Each row comes from the steps of one walk. Every step used is in the known rows, and no mark comes twice. Write the walk behind each row, first mark first.
(in the rows, 128 means zero)
Known rows
ritodev-dise-zore: [ 77 148 102 142 111 137 150 101 165  58 127 136 123 120 142 122 128 140
 107]
zore-nudil-tuvaz: [109 145 114 134 121 118 202  84 129 159 109 152 145 126 129 104 110 132
 124]
nudil-tuvaz-dise-zore: [ 69 196 161 127 124 103 184  89  99  69 120 131 138 122 168  81 127 173
 100]
nudil-tuvaz: [ 97 169 136 125  98 130 197  89 117 118 105 142 145 134 133  98 112 131
 124]
dulugon-ritodev-dise-zore-nudil-tuvaz: [ 76 118 113 147 130 111 186  75 187 103  79 147 172 132 126 115 112 149
 103]
tuvaz-dise-zore: [ 77 163 150 135 134 109 153 111  94  74 142 114 103 118 170  98 135 163
 104]
dulugon-ritodev: [101  91 143 136 111 127 165 116 116 133  90 114 123 143 124 120 121 119
 131]
dise-ritodev-dulugon-tuvaz-nudil: [115 127 190 129 119 134  89 105  77 137 146 142 167 143 138 146 130 143
 136]
tuvaz-nudil: [100 163 138 118 103 126 134 120 101  96 118 142 131 123 141 127 116 141
 126]
ritodev-dulugon-tuvaz-dise: [ 97 109 194 129 158 123  93 165  72 140 143  95 126 152 149 119 129 154
 163]
ritodev-dise-zore-lesi: [ 89 133 103 147  73 133 146  55 171  41 110 140 136  92 136 114 136 130
  98]
dulugon-tuvaz-nudil: [ 98 132 157  99 108 119 122 126  99 108 136 129 165 148 129 139 137 154
 125]
lesi-ritodev-dulugon: [109 105 141 152 101 149 133 127  71 125 110 111  53 124 132 116 104  86
 167]
lesi-ritodev-dise: [107 128  91 148  86 163 155 107 127  80 101 121  63 125 130 119 113 105
 137]
nudil-tuvaz-dise: [ 92 190 160 124 126 120 175 108  89 104 106 126 129 130 158  81 115 161
 125]
dise-ritodev-dulugon-tuvaz: [121 100 175 142 125 143 122  95  90 164 154 126 146 147 131 135 135 124
 139]
zore-lesi-ritodev: [127 105 115 144  42 138 171  52  91  90  95 121  72  95 124 101 130  89
 121]
lesi-ritodev-dulugon-tuvaz-dise-zore: [ 82 103 186 138 132 117 107 132  53  87 149  88  78 140 154 111 137 145
 143]
dulugon-tuvaz: [103 105 140 114 114 127 154 118 109 136 145 115 146 154 123 128 143 135
 128]

Write each row's walk
[ 91 169 153 139  58 108 187  27  77  35  94 126  97  90 157  68 132 141
  90] -> nudil-tuvaz-dise-zore-lesi-ritodev
[119 138 175 131 134 128 147  83  75 135 159 118 135 146 156 115 152 165
 104] -> dulugon-tuvaz-dise-ritodev
[117  85 176 125  59 127  83  94  66  92 105 120 122 116 119 132 130 110
 153] -> zore-lesi-ritodev-dulugon-tuvaz-nudil
[103 114 115 146  43 122 178  33 102  51 112 126  76  86 132 101 141 104
  96] -> dise-zore-lesi-ritodev
[105 167 142 137 148 107 184 102 102 147 110 138 130 126 154  87 112 161
 123] -> zore-nudil-tuvaz-dise
[ 99 113  73 158 111 133 168  82 153  84 121 137  70 111 133 123 120 120
 110] -> lesi-ritodev-dise-zore-nudil
[121 131 157 161 119 153 134  91  93 152 134 140 112 122 144 121 116 111
 139] -> dise-ritodev-dulugon
[110  74 160 134 108 142 119 133  70 137 131  99  87 148 121 129 125 100
 167] -> lesi-ritodev-dulugon-tuvaz
[ 85  84 103 155 139 118 159 102 186 108  98 132 136 128 126 132 121 141
 109] -> dulugon-ritodev-dise-zore-nudil
[ 86 101 196 135 117 101  92 101  88  85 141 103 144 114 151 108 149 154
 128] -> ritodev-dulugon-tuvaz-dise-zore-lesi
[ 97 103 161 129  75 106 146  55  71  52 134  98  96 111 146  98 163 145
  98] -> dulugon-tuvaz-dise-zore-lesi-ritodev
[121 163 176 164 157 123 151  79  82 177 119 151 132 117 164  95 104 152
 136] -> zore-nudil-tuvaz-dise-ritodev-dulugon
[ 89 140 130 145 158  97 162 108 110 115 147 126 101 112 162 102 131 165
 104] -> tuvaz-dise-zore-nudil
[ 70 106 122 146 115 130 152 107 168  65  94 122 136 134 131 127 124 139
 110] -> dulugon-ritodev-dise-zore
[ 87  94 176 141 181  94 104 143  96 145 162 110 131 138 153 123 137 168
 138] -> ritodev-dulugon-tuvaz-dise-zore-nudil
[ 83 180 163 133  83  99 177  43 104  51 104 137 148  92 161  73 134 164
  88] -> nudil-tuvaz-dise-zore-lesi
[ 86  90 123 152  76 125 145  60 177  51  78 125 149 105 123 119 134 129
  98] -> dulugon-ritodev-dise-zore-lesi
[101  97 143 158  60 127 135  64  90  69 107 121  72  86 133 106 125  91
 129] -> dise-zore-lesi-ritodev-dulugon
[ 85 136  94 149  87 146 162  87 137  42 118 126  70 117 137 117 124 119
 110] -> lesi-ritodev-dise-zore
